Each row was made from one walk, in order. Every step used is in the known rows, and no mark comes twice. Write each row's walk.
In the rows, zero is written as 128.
Known rows
e -> p: [136 147 125 153 112 130 115 134 113 151 142  99 136 119 143 152 126 107
 130 113 147 112]
g -> h: [166 141 126 108 141 138 128 155 121 120 115 134 129 142 121 131 129 149
 134 118 118 140]
p -> w: [113 143 125 162 113 138 124 131 134 127 140 122 148  90 136 120 120 125
  93 127 142 132]
g -> h -> p -> w -> v -> f -> q: [139 141 109 133  42 154 126 176 138 122 139 142 126 111 155  77  86 209
 114 101 193 120]
q -> e -> v: [148 120  98 163 101 134 146 110  79 105 132 125 138 125  77 114 138 159
 138 109 105 129]
p -> e -> v -> f -> g -> h: [176 143  70 115  81 120 177 145 106 156 121 136 108 127  70 129 154 182
 143 100 131 146]
e -> p -> w -> v -> f: [118 161 127 183  80 141 128 128 128 145 167 118 126  82 178 113 106 140
  90  97 179  98]
q -> e -> v -> h -> p -> f: [177 173  60 149  64 127 125 121 112 100 144 132 146  57  87  91 108 173
 138 121 113 144]
g -> h -> p: [168 143 108 109 114 149 118 165 139 116 120 129 148 123 133 121 111 147
 147 115 138 139]
h -> p -> e: [134 126  94 144  84 158 138 102 111 154 138 118 152  97 128 129 120 139
 141 144 169 129]
q -> f -> g -> h -> p -> e -> v: [169 139  75 129  14 130 133 157 121 155 118 119 150  86  97 126 129 178
 145  94 156 155]
w -> v -> h: [145 143 135 131 110 133 140 130 140 102 130 170 112 106 155 104 126 167
 140 147 153 107]
p -> e -> q -> f -> g -> h: [184 123 109 118  34 134 104 131  97 193  84 107 130 118 109 152 157 170
  82 109 129 138]
w -> v -> h -> p -> e -> q -> f: [159 142 116 147   4 164 110  76 117 172 116 131 147  87 167 100 122 193
 107 131 183 115]
g -> h -> p -> w: [154 155 105 144 103 160 111 165 146 116 130 124 171  87 139 114 103 144
 111 113 152 144]
p -> e -> v: [128 126 100 153  88 151 160  86  87 149 133 124 146 123  86 128 143 152
 146 126 144 138]
q -> e -> p -> f -> g -> h: [212 152  79 149  78 113  91 188  82 134 130 107 114  66 100 164 132 138
  93 112 107 116]
h -> p -> e -> v -> f: [132 145  71 138  65 145 171  87 114 162 149 115 143 113 105 103 117 167
 157 100 162 142]
f -> g -> h: [175 122 107 103 115 115 126 197 138 121 104 145 112 119 108 140 145 140
 128 124 117 131]
g -> h -> p -> e -> v: [169 138  82 134  77 170 148 121 100 137 124 124 167 120  91 124 124 168
 168 113 157 148]
f -> g -> h -> p: [175 121  88 105  90 126 118 206 155 119 114 138 131 101 118 133 126 137
 144 121 141 128]
e -> q -> f -> p: [140 138 115 147  49 143  82  93 112 172 105  93 148 130 145 121  86 155
  76  94 164 148]
e -> q -> f -> p -> w -> v: [123 131 128 190  17 174  75  96 115 150 119 111 162  84 174  96  72 170
  43  97 199 128]
v -> f -> g -> h -> p -> w: [161 156  71 126  81 119 129 199 172 135 135 132 131  75 134 108 114 154
 103  99 150 141]
g -> h -> p -> f -> q: [166 139  98  98  55 135  85 182 124 128 120 122 135 111 117 113  91 167
 129 115 148 147]
e -> q -> f -> p -> w -> v -> h: [144 168 118 183  21 159  90  97 129 145 118 130 154  74 178  87  78 193
  52 114 200 132]

Which walk is each row?
[141 133  88 164  92 161 139  88  88 158 127 118 139 110 123 135  93 157
 119 148 195 141] => f -> p -> e
[140 109 115 144  63 126 149 124  81 121 137 145  81 142 125  89 115 215
 118 120 148  99] => w -> v -> f -> q -> e
[179 123 101 102  29 127  76 176 145 163  90 109 144 111 132 130 130 151
  99  87 132 136] => e -> q -> f -> g -> h -> p
[157 138 110 132  85 126 139 188 153 116 132 160  99  85 142 101 127 175
  90 105 149 117] => p -> w -> v -> f -> g -> h
[166 156 101 172  87 126  93 120  73 142 154  90 131  73 118 147 116 124
  94 116 114 115] => q -> e -> p -> f
[181 120  73 123  72 144 134 170 124 148 113 131 135  90 110 143 138 152
 141 140 162 130] => f -> g -> h -> p -> e
[132 110 115 118  84 110 144 159 153 126 135 162  81 106 143 105 133 155
 122 115 147  99] => w -> v -> f -> g
[137 127  72 134  67 111 179 118 112 165 135 131 107 110  76 123 152 160
 141 108 142 133] => p -> e -> v -> f -> g
[174 141  76  91  93 110 137 197 166 136 121 138 109 111 123 116 122 158
 138 100 134 134] => v -> f -> g -> h -> p
[168 145  78 134   4 121 111 117 135 196 103 115 139  74 131 131 144 167
 103 133 164 132] => v -> h -> p -> e -> q -> f -> g
[171 156  69 160  80 133 152 121 112  99 136 140 150  96  92  94 124 177
 163 124 129 134] => q -> e -> v -> h -> p
[113 142 112 158  71 151 129 132 160 121 161 139 136  71 176  77  90 158
 105 107 180 112] => h -> p -> w -> v -> f
[143 157 101 214  95 141 116 124  78 139 156  89 155  73 130 145 126 126
  83 118 141 110] => q -> e -> p -> w
[169 135  86 147  21 135 105 144 102 100 141 154 112  64 128  84  93 210
 126 150 164 108] => w -> v -> h -> p -> f -> q -> e
[158 143  85 152  66 116 162 129  77 113 124 143 120 137  68 102 139 209
 155 131 130 132] => f -> q -> e -> v -> h
[137 141 100 122  85 134  91 138 145 128 144 116 146  70 135 116  95 119
 119 121 134 137] => h -> p -> f
[158 141 107 181 108 132 121 122  73 141 143  96 133 112 123 150 130 131
 118 118 129 106] => q -> e -> p
[153 156  96 139  42 119  96 201 166 135 127 119 153  56 150 115 108 152
  91  97 152 152] => q -> f -> g -> h -> p -> w
[157 177  78 126  69 124 118 134 151 115 144 138 152  69 108  97 103 150
 151 117 135 150] => e -> v -> h -> p -> f
[136 179  94 159  96 135 127 145 166 122 145 136 158  63 150 101 107 144
 119 141 165 137] => v -> h -> p -> w
[183 153  39 149  39 107 124 164 126 103 140 142 129  33  74 104 127 164
 137 127 115 133] => q -> e -> v -> h -> p -> f -> g
[152 163  99 124 108 125 134 140 159 121 132 143 137  99 143 110 115 148
 152 143 153 133] => v -> h -> p
[156 116 100 148  57 157 109 208 159  96 129 157 143  52 149 109 114 152
 110 121 174 110] => f -> g -> h -> p -> w -> v
[161 139  87 119  44 119  99 183 173 104 138 171 108  29 148 102 109 148
 129 146 159 107] => w -> v -> h -> p -> f -> g
[134 131 142 126  65 129  87  96 118 170 107  97 143 138 141 123 130 141
  84  95 115 133] => e -> q -> f
[176 157  99 102  94 146  91 165 141 116 129 123 145  88 128 118  95 142
 121 111 125 149] => g -> h -> p -> f
[124 128 117 115  68 114  99 146 113 140 131 121 115 112 112 122 109 148
 111 130 138 135] => p -> f -> q
[115 141 106 163  91 149 112 142 152 126 146 118 168  71 148 111 105 120
 108 121 162 132] => h -> p -> w
[142 121  88 151  43 122 118 127  63 117 134 116 123 108  63 109 116 181
 122 110 114 135] => p -> f -> q -> e -> v
